Each row was made from one path, in order. Every step used is in the known rows, and no mark comes twice. Write each row's path.
Known rows:
F > G > J > X > A: [-1.788  1.105  1.240 -2.068  3.252  0.246 -1.349 -2.369 -1.471  2.382
  0.573  2.353  1.022 -1.355  1.960  0.122 -0.963  0.773  2.713  1.733
 -1.178 -0.681 -1.478]
A > X > J > L > V: [-1.350  4.103  0.984 -0.088  2.083  0.347  0.154 -0.290 -0.874 -4.263
 -2.788  0.092  0.899  4.997  0.244 -0.155 -2.353  2.811  2.074 -1.603
 -0.331 -1.815  1.046]
A > X > F > G > J: [-2.016 -2.454  0.863 -1.213  5.176 -2.263 -0.241  0.100 -0.309 -3.456
  0.916  1.291  0.805  0.195  1.054 -1.268 -1.361  0.840 -1.880  2.570
 -0.798 -0.213 -1.547]
F > X > J > L > V > Q: [ 1.032  4.785  0.237  1.048  3.897  1.598  0.118 -1.227 -1.415 -1.834
  0.381  0.992  1.674  4.467 -0.428 -0.219 -1.843  2.668  1.640 -0.530
 -1.166  0.005  2.032]
X > J: [-0.994  0.594  2.840 -0.051  1.588  0.040 -0.230 -2.190  1.768  0.051
 -3.215  1.379  1.347  2.442  1.778  1.600 -1.073  2.740  0.247 -1.982
 -1.959 -1.422 -0.728]
A > X > F > L > V: [-1.883 -3.527  1.587 -0.094  0.444 -1.902  0.697  2.291 -0.455 -5.311
 -3.351 -0.837  1.156  2.290  0.419 -4.726 -1.306  1.457 -2.229 -2.739
 -0.739 -1.293 -0.691]
A > X > F: [-1.814 -4.246  1.755 -0.436  0.722 -2.339  0.368  0.516  1.027 -3.661
 -3.373  1.103  0.392  0.333  1.644 -1.954 -0.870  2.523 -3.380 -1.225
 -0.574 -1.535 -2.063]
F > L > J: [-0.711 -3.702  3.928  0.441 -0.191 -0.769  1.336  0.056  1.059 -0.354
 -1.463 -0.214  1.106  0.647  0.042 -1.024 -1.141  2.200  0.276 -2.599
 -2.103 -0.987 -1.028]
J > L: [ 0.526  1.360  2.343  1.744 -2.317 -1.133  0.077 -0.194  0.270  0.832
 -1.582  0.765  0.307  0.633  0.461  0.970 -1.525  2.655  0.981 -2.262
 -1.071 -1.707 -0.910]
F > G > J: [ 0.062  0.617  1.837  0.297  3.084 -1.320 -0.216 -1.122  0.464  0.690
  0.304  1.164  0.967  0.283  0.686  1.732 -1.036  0.521  0.540  0.467
 -2.101  0.033 -0.930]
J > L > V: [ 1.074  2.154  1.146  2.713 -2.185 -0.914  0.490  1.165 -0.180 -0.602
 -2.557  0.312  0.421  2.002 -0.061 -0.693 -1.545  2.635  0.838 -3.791
 -1.252 -1.164  0.525]
G > J: [ 0.179  1.056  2.013  0.834  0.737 -1.457 -0.040 -1.222  0.939  0.182
 -2.436  0.617  0.698  1.182  1.389  2.138 -0.733  1.518  0.904 -0.835
 -1.724 -0.905 -1.020]
G > J > L > F > X: [-1.885  2.110  1.135 -1.259 -0.898  0.415  0.405 -0.246 -2.015  0.287
  4.775  1.020  1.538  1.748  0.430  1.892 -1.842  1.765  1.288  2.610
 -0.958 -1.507  0.921]
J > G: [-1.053 -0.217  1.947 -0.236 -1.525 -0.555  0.479 -1.738  1.150 -0.250
 -2.703  0.952  0.085  0.918  1.066  1.618  0.106  1.289 -1.067 -1.269
 -2.565 -1.017 -1.289]
A > X: [-1.130 -0.780  2.481 -0.887 -0.339 -1.671  0.766 -0.814  1.099 -2.615
 -5.566  0.166  0.465  1.328  1.150  0.447 -0.659  1.691 -1.434 -2.035
 -0.811 -1.725 -1.728]
G > J > X > F: [-0.990 -3.764  1.116  0.200  0.095 -1.852 -0.828 -0.002 -1.067 -0.587
  1.049  1.885 -0.290 -0.488  2.134 -1.199 -0.435  2.043 -0.428  1.508
 -1.776 -0.775 -1.618]
G > J > X > F > L > V: [-0.891 -2.685  0.887  0.541 -0.060 -1.362 -0.491  1.900 -2.459 -2.312
  1.293  0.018  0.482  1.546  0.834 -4.013 -0.805  1.092  0.949  0.055
 -2.069 -0.556 -0.322]
F > G: [-0.145 -1.637  2.467  0.249  1.153 -1.642  0.247 -0.743  1.301  1.046
 -1.732  1.391  0.877 -0.301  0.570  0.399 -0.840  1.139 -1.254 -1.647
 -2.091 -0.283 -1.405]
A > X > F > L > V > Q: [ 0.595 -2.949  1.134  1.615  2.571 -1.950  0.471  1.241 -0.935 -7.521
 -3.522 -1.126  0.921  3.286 -0.306 -5.086 -0.674  1.543 -3.223 -2.706
 -0.776 -0.212 -0.330]
L > F > X > J > G: [-4.970  0.480  1.502 -4.354  1.006  2.192  0.608 -2.662 -0.191 -1.323
  2.719  2.032  1.673  3.285  1.269  2.421 -0.487  1.299 -1.205  2.806
 -2.546 -1.331  0.851]
V > Q: [ 2.168 -0.563  2.350  2.727  0.781 -1.536  0.232 -1.919  1.193 -1.753
 -4.329  0.607  0.499  1.506  0.586  0.432  0.091  2.225 -2.208 -3.054
 -1.734 -0.112 -1.123]
G > J > L: [ 0.712  3.510  1.561  1.516 -0.224 -0.837 -0.431 -0.592 -0.656  0.536
  0.347  0.565  0.461  1.341  0.579  2.220 -1.752  2.167  2.810 -0.145
 -1.104 -1.360 -0.411]

Write each row's path:
[-2.309  1.431  1.980 -0.671  1.967  0.253 -0.398 -1.445 -0.884 -0.784
  4.656  1.876  1.456  3.205  0.210  1.303 -2.179  2.414 -0.136  1.008
 -1.642 -1.140  0.875]
X > J > L > F > G
[-0.947 -5.416  1.791  0.843  2.248 -2.313 -0.148  0.451  1.380  0.405
  0.568  2.265  0.750 -1.464  1.091 -2.113 -1.013  1.689 -3.173 -0.723
 -1.968 -0.028 -1.698]
X > F > G
[-1.097 -5.802  1.791  0.410 -1.757 -2.043 -0.231  0.267 -0.115 -0.258
 -0.595  2.016 -0.309 -1.209  2.090 -2.482 -0.167  2.533 -2.310 -0.682
 -1.850 -1.121 -2.207]
J > X > F
[-3.526  1.703  1.767 -2.415  3.067  0.329 -0.015 -1.359 -1.507 -4.134
  3.130  1.170  1.263  4.079  0.074  0.884 -2.307  1.966 -0.545  2.053
 -0.587 -1.449  0.693]
A > X > J > L > F > G
[-1.796 -2.130  3.082 -0.746 -0.431  0.498  1.329 -0.816  0.397 -1.764
 -0.236 -0.054  0.484  0.759 -0.301 -0.233 -0.537  1.181  0.347 -0.634
 -2.877 -0.583 -0.823]
F > L > J > G
[-0.871 -0.040  2.255  1.065 -3.781 -1.122  0.368 -0.009 -0.426 -0.973
  0.822  0.768  0.538  1.672  0.419  0.691 -1.338  2.687 -1.129 -1.400
 -1.236 -1.994  0.039]
J > L > F
[-0.728 -2.564  1.166  0.523  4.151 -2.116 -0.698  0.077  0.297 -0.140
  2.427  2.019  0.880 -0.745  1.263 -0.608 -1.166  1.293 -1.551  1.507
 -1.870  0.223 -1.271]
X > F > G > J
[-1.789 -8.031  1.838 -0.126  2.366 -1.542  0.458  0.484 -0.232  0.005
  3.230  2.983 -0.414 -2.744  0.789 -3.913 -0.733  2.413 -2.596  1.539
 -2.372  0.519 -1.588]
L > J > X > F > G
[-3.854 -5.283  2.161 -2.183  1.675 -0.279  1.263  0.362 -0.301 -5.737
  0.296  0.169  0.112  0.702  0.108 -3.019 -0.889  1.433 -1.737  1.262
 -1.580 -0.882 -1.343]
A > X > F > L > J > G
[-1.105 -5.187  1.564  0.731 -1.893 -1.507  0.040  2.192 -1.491 -1.908
 -0.703  0.192  0.471  0.873  0.791 -5.221 -0.595  1.561 -0.937 -2.156
 -2.157 -0.855 -0.851]
J > X > F > L > V
[ 0.941  4.031  0.386  2.072  2.176 -0.717 -0.130  0.683 -1.556 -0.350
  1.825  0.605  0.847  2.006 -0.676 -0.060 -2.118  0.963  2.523  0.054
 -1.387  0.063  1.066]
F > G > J > L > V
[-3.272  2.252  1.990 -1.698  0.538  0.220  0.078 -1.270 -0.988 -4.740
  0.669  0.744  1.111  4.708  0.691  1.450 -2.022  2.967 -0.357  0.734
 -0.294 -2.575  0.610]
A > X > J > L > F
[ 2.556  0.507  2.122  3.040  0.547 -1.312  0.500 -0.055 -0.199 -3.398
 -4.385 -1.377  1.260  3.625 -0.565 -2.283 -0.317  1.280 -1.092 -4.809
 -2.046  0.120  0.227]
F > L > V > Q
[-2.248 -4.471  2.613 -1.202  0.329 -1.978  0.259  0.966  0.060 -3.654
 -2.258 -0.272  1.037  0.933  0.947 -2.864 -1.285  1.573 -2.052 -1.497
 -0.639 -1.658 -2.109]
A > X > F > L
[ 0.272  0.405 -0.394  2.384  3.445 -1.418 -0.612  2.037 -1.604 -1.044
  3.939  1.540  0.611  0.874 -0.123 -2.265 -2.243  1.487  0.462  1.015
 -1.281  0.258  0.724]
X > F > G > J > L > V
[-1.942 -2.775  2.494 -1.125  0.225  0.650  0.190 -1.774  0.095  1.644
 -2.351  2.406  0.346 -2.257  2.067 -1.447 -0.620  3.370  1.244 -1.187
 -1.189 -1.419 -1.488]
L > J > X > A
[-1.190 -4.831  2.879  0.597 -0.676 -2.122 -0.042  1.017  0.657 -0.610
 -0.852  0.372  1.160  0.025  1.157 -2.389 -1.050  1.932 -1.721 -2.408
 -1.704 -1.226 -1.795]
X > F > L
[ 3.555  4.722  0.159  4.351  1.816 -0.977 -0.234 -0.325 -1.737 -2.899
 -0.991 -0.208  0.378  3.906 -0.582  0.075 -1.266  2.198  1.591 -1.409
 -1.122  0.209  1.335]
G > J > L > V > Q
[-0.733  2.341  1.615  1.034 -1.590 -0.962 -0.118 -0.271 -1.408 -1.269
  2.650  0.457  0.701  2.523  0.516  1.890 -1.547  2.289  0.581  0.916
 -1.214 -1.699  0.569]
G > J > L > F
[-2.652  0.341  1.826 -2.875  0.789  1.327  0.055 -1.744  0.793  3.319
 -3.018  2.247  2.313 -1.726  2.232  0.223 -1.301  2.135  1.165 -1.498
 -0.459 -1.779 -1.224]
F > X > A
[-1.463 -6.010  1.570 -0.161  0.961 -2.134 -0.378  0.311 -0.479  0.496
  1.763  2.560 -0.130 -1.876  1.353 -2.878 -0.406  1.403 -2.696  0.885
 -2.115 -0.191 -2.037]
J > X > F > G
[-1.974 -0.912  2.019 -1.426 -1.115  0.224 -0.696 -2.013 -0.195  2.412
 -3.691  2.121  0.646 -1.566  2.683 -0.786 -0.433  2.461  1.241 -1.875
 -0.961 -2.014 -2.022]
J > X > A
[ 2.487  0.938 -0.878  4.006  5.202 -1.674 -0.945  0.850 -2.133 -3.510
  3.720  1.189  0.416  2.137 -0.816 -2.749 -1.678  1.613 -0.755  1.047
 -1.232  1.497  1.103]
X > F > G > J > L > V > Q
[-3.517  2.007  1.379 -3.637  2.473  2.391  0.390 -3.010  0.540  0.296
  0.323  2.026  1.475  2.147  1.405  2.619 -0.769  1.180  0.927  1.767
 -2.426 -0.921 -0.101]
F > X > J > G
[ 2.148  4.329  0.760  3.406  3.101  0.410 -0.301 -1.269 -0.588 -3.448
 -1.576  0.758  0.909  5.216 -0.118 -0.023 -1.511  3.131  0.937 -2.453
 -1.265 -0.292  1.638]
X > J > L > V > Q
[-0.273  0.015  1.909  0.042 -0.832 -1.325 -0.336 -1.407 -0.934  0.425
 -1.090  1.066 -0.198  0.637  1.591  1.244 -0.234  1.405  1.420  0.605
 -2.012 -0.928 -1.419]
G > J > X
